Known rows, with every step that occurs:
Y > U > L > T > C > W > A: [ 22  -6   2 -13  -1  24 -13   1  33   5  43  17  46   5  -1 -16   0 -14
 -13 -32   7 -33   3  -1  20  10  13]
C > U > A > T: [-14  17  29  -6  33  -9 -11  -8  -3  -5   4   5  -5  10  21  14 -27  10
  17  21 -35   7  22   2 -20  13 -20]
U > A: [-17  12  18  -1  14 -24  -2 -14 -11  16  -3  -5 -28 -14  -4   2  -6  10
 -16  11  -9  13   6   4 -16   0  -9]
W > A: [ -8  -8 -10  10 -13 -17  10   3  -4  -5 -11  -1 -18 -26  -4  11   1  10
 -17   2  -4   4   2 -25  17  -4 -21]
T > L > U > A: [ -6   7  18 -13  -7   4   2 -16  16  -6 -16 -12 -24 -26 -14  -6  -5 -14
  17   3   5  10   4  27 -18  -2  33]
L > T: [  1 -16   4   5  21  -6   6  16  -4   8   4 -21  -5 -26   0   2  10  19
 -16  -6  31   3  17  -5  11   1 -18]
L > T > Y: [ 12 -15  -6   9  -1   8  10  10  -4   4  -7  -4 -12 -24   1   4  26  -3
  -8  -9  42  10   1  17  15  -1   9]
W > A > U > C > T: [-17  11  -7   9 -22 -13   1  -9 -34 -11 -26 -10 -15  32   1   1 -13  -4
  -7  10 -45  -2  -6 -16 -18  -8  -7]
L > U > A: [-25   9  16 -13  -1 -11  -7  -7   5  13 -11  -3 -20 -16 -15  -5 -14   1
  -3   8 -22   8  15  12 -24  -1   9]
W > A > T > C: [ -4 -14 -24  14 -20  10 -18   6 -10  -8  12  27  -3 -12  15  23 -10  -4
  -8  -8 -26   0  10 -15   0 -20  -6]
U > L > T > A > W: [ 23 -18  13   3  19   8 -12 -18  29  27  41  -4   8 -12  12   0  22  22
   8  -2  68   6  16  14   2  15 -10]
C > W > A > U: [  0 -10   2  17  -1  -7  11   0  -5 -12   9  -5   5  20   3   0 -13  20
   2  10 -20  -2  -9 -34  13  -2 -41]
U > L > T > C: [  3  -6  -1  -6  21  10 -21   4  11  35  22   1   1 -25   1 -12  19  -3
 -23 -23  23 -10   5   3  11   1   6]
T > L > U > C > W > A > V: [  6  -1 -25  -3 -37   4  12  19  15 -29 -25   2  23   7 -19  -5  -8 -20
  14   6   8  -9 -23 -12   5 -13  21]
L > T > A > U > C: [ 29   0  -1  -4 -11  29 -10  -8 -11  -4  12  -9  11  11   4   4 -10   4
   3   6  23  19  -2  12 -20 -13  -4]
T > A > W: [  8 -25  -8  11  -4  -2   7 -10  -7   7   9   7  -2  -8   7  13  -1  16
   6  17  25  27  -3   2  -6  -4 -20]
L > T > C > W > A: [ 11 -32 -18  10 -13  21  -4  11   8  -1  27   9  14  -6  14   8  -3  -1
 -27 -20  10  -7  -4 -18  23  -2 -18]
U > C > W: [-25  -2 -14  12  12 -10  19  21 -30   3 -19  -4  -7  23   4  14   6   0
 -34  18  -4   2 -22 -18   1   0  -8]
W > A > T > C > U > L: [ -2  10  -2  -3   4  15 -27  -2  17   0  18  31  12   2  18   9 -12 -14
  11  -7 -38 -14   8 -18   8  11  -8]
A > V: [ -7   0  -7  -2   9 -40  10  19 -17  17 -18  -8   4 -22 -22 -11 -13  16
  -5  10  -1   6 -10 -20   7 -20 -32]
U > L: [-16   7  12   1  25 -26   6   1   0  31  -4 -11 -21 -22 -10  -7  20   7
 -17   4   8  -7  -3 -10  12  10 -11]
U > L > T > Y: [ 13   0   6   4  16   4   2  -1  13  23   4  -3 -14 -23  -3  -8  43  -5
  -6 -14  53  -9   1  19  20  13  19]
Y > T > A: [ 24 -14   1 -10  -9   1  25 -15  -8   2  13 -14  -9 -15  -5  14 -15  -2
  -8 -11  15  10 -11  36  -4  14  -7]
W > A > U > L > T > Y > V: [ 35  24  -1 -14 -30   7 -20  -6  33  -9  23  10  10   3  -7 -36  23  11
  27 -21  28  -7  13   8  16  -7  19]
Y > U: [ -5   3   5 -11   8 -14  14  11 -10  -1 -14  -7  17  -9 -20  -8  -9   3
  -4   1 -14   2   3  -1   0  -7   2]
T > L > U > C > W > A: [ -4  -7 -22   4 -35  20  16  12  14 -35 -25   0  -1   6  -5  11   8 -25
   0   4   9  -6 -16  -4   5   3  31]

Rows:
[ -7 -28   0  15  -8  -9  19 -15 -20  15   2  -6 -13   2  12   8  -6   3
   4  14  -2  10  -8  11 -14   0 -17]	C > T > A > W
[ 14  -8  -7  16 -21  16  16   9   1 -32   9  27  27  22  12  17   3 -15
  18  -4  -9 -17   1   9  12  -2  20]	C > W > A > T > Y > U
[-25  -7 -17  15 -19  13  -6  25  -2 -25  -3  13  12  31  13  27  -1  -8
  -4   9 -20 -18  17 -13  -9  -1  10]	L > U > C > W > A > T
[-15  20  26 -16  23 -17  -1 -13   0   0 -11  -1 -10  -1   2   0 -28   5
   1  18 -31  17   0  -2 -14  15 -21]	C > U > A
[  5  10  22   7  16  -3  -3 -21  -3  -9   8  -9 -27 -14  16  12   0   1
  20  13  11   7  17  21 -16  -4  19]	U > A > T > L
[ 18  18  -3 -16  -7  -1  -3  10  22  11  10   4  -2 -16  -7 -31  38   1
   2 -21  44  -9   5  21  19   0  33]	U > L > T > Y > V
[ 29  -3  12  15   3  16  -3 -11  25   4  29   1  10  18   9 -14  27   4
  14 -13  34 -19  -7   3  24  16  -4]	C > W > A > U > L > T > Y
[  8  -4 -16  25 -11  15  13   6  -5 -39   0   1  -6  20  24  31  11 -11
   3  11  17  -7  -7 -10   5   0  14]	U > C > W > A > T > L
[ 18 -25  -6  -4   5  -3  11 -23  -3   3  20  -7   5   8   8  19  -6  16
   4  -4  32  25   1  33 -12  17 -10]	Y > T > A > W
[ 20 -26 -23   3 -14   6  -9  20  11   4  28  14  40  -8  -1  -8 -18   8
 -13 -21  11 -12  -8 -25  21 -16 -28]	L > T > C > W > A > V
[  4  13  14 -22  -7 -14  -3  -9  18   2 -17  -8   0 -26 -28 -23 -21  -8
  32   5   0   5  -1  19 -20 -19  21]	T > L > U > A > V
[-33   8 -18  -6 -10  -1   0  23 -14   0 -40  -2  -6   0 -16   6   4 -11
 -17   9 -16   8   2  -1 -15  -6  21]	L > U > C
[ -8  14 -15   6 -14  -6 -12  -6 -20 -15 -17   3  -3  20  -4   5  -9  11
  -6  13 -16  15  -4 -25 -11 -13  -8]	W > A > U > C
[-24   0  14   4  29 -28 -12 -24  -7  16   6   1 -14   7   7   4   2  29
  -5  17  10  27  19   3 -24   3 -12]	U > A > W
[ 14   1 -12  -3  -2  25  16  18  -8 -17  -9   8  34  32   0   1  17 -24
 -13  -7  30  -5 -11  27   0   1  42]	L > T > Y > U > C > W
[ 14 -21  -3  28  -6   9  20   5   5 -31  12  -6  -6  -2  23  23   7   1
  17   5  14 -14  -1 -11  21   3  -7]	C > W > A > T > L
[-44   4  -9  -3 -16  -6  12  18 -30   6 -46 -16 -20  11 -10   0  -1 -23
 -18   6 -41 -10  -3   7 -23  -2  23]	L > U > C > T
[ -2  29 -28  -8 -65  -3   2  -3 -29 -28 -31  15 -12  40  -4 -20  -5 -17
  10  -1 -39   4 -16   9 -17 -23  36]	W > A > U > C > T > Y > V
[-28  12   1   7   3 -12   7   1 -50   7 -33 -20 -15  37   0  -4 -11  -4
  -8  17 -42   1 -12  -4 -26 -10  -6]	A > U > C > T
[ -7  14  20  -1  32 -19  -6  -8  -5  27   2 -15  -7   3 -11 -21   9  17
   6   7  -9  -4  -4 -12   2   2 -21]	A > U > L
[  1  14  12   3   8 -17 -12 -19  12  11   9  -4  -8   0  -8 -14   5  17
   8   3  -9  -7   2 -23  10   2 -23]	W > A > U > L
[  3  14   5 -32  31   4  -3 -10  12  19   7   4  14  11   0  -6 -16 -16
  -6 -25 -27  -4 -15  21   1  34   0]	Y > T > C > U > L
[ 17   7  19  -1  16  -1 -20 -13  25  11  29 -17   6  -6  -1 -16  12  26
   8 -10  24 -14  21 -16  15   7 -22]	W > A > U > L > T
[ 20   7  17   1  21  11 -10  -9  10  22   9  -8  -1   0  -1 -20  31   5
  16 -10  36  -4   3  18   9   6   8]	A > U > L > T > Y
[ -6  20  23 -19  13 -18  -2 -17  -5   5  -1   1   7  -2 -15 -11 -21   3
  -4   5 -22   7  11  15 -23  -2  15]	Y > U > A
[  5 -13  -8  10 -27  18   1   8  20 -32  -7  -4  -7 -26   3  17   2  -9
  34  -5   4  -7  21   1   6 -10  22]	W > A > T > L > U
[-13  11   1 -15  20   4  -9   3   7  22  -7  18   5  -6  -2 -11  -9 -18
  -6  -3 -37  -1 -20  -9   7  14  -8]	T > C > U > L
[  2   5  17  10  14 -11   1 -10  11   9  21  -5   3  21  -2 -13   6  16
   4   5 -11 -19 -11 -28  18  12 -34]	C > W > A > U > L
[-11  -3 -11 -13   6   7   0  13 -11   2 -18  18   7  -6   1   3 -25 -14
  -8   1 -45  17 -20 -14   4  -1 -19]	T > C > U
[ -9   2 -10   6  -9  21  -2  17  -6 -24 -29  -6  -6   3   3  17  12 -22
  20   8   5   0  12  17 -17 -13  44]	A > T > L > U > C
[  7 -12  -5 -14  15  21  -9  16   3   1   1   6  23 -10   9   1 -19  -5
  -7 -12 -13  10  -2  -6   8   3 -19]	L > T > C > U
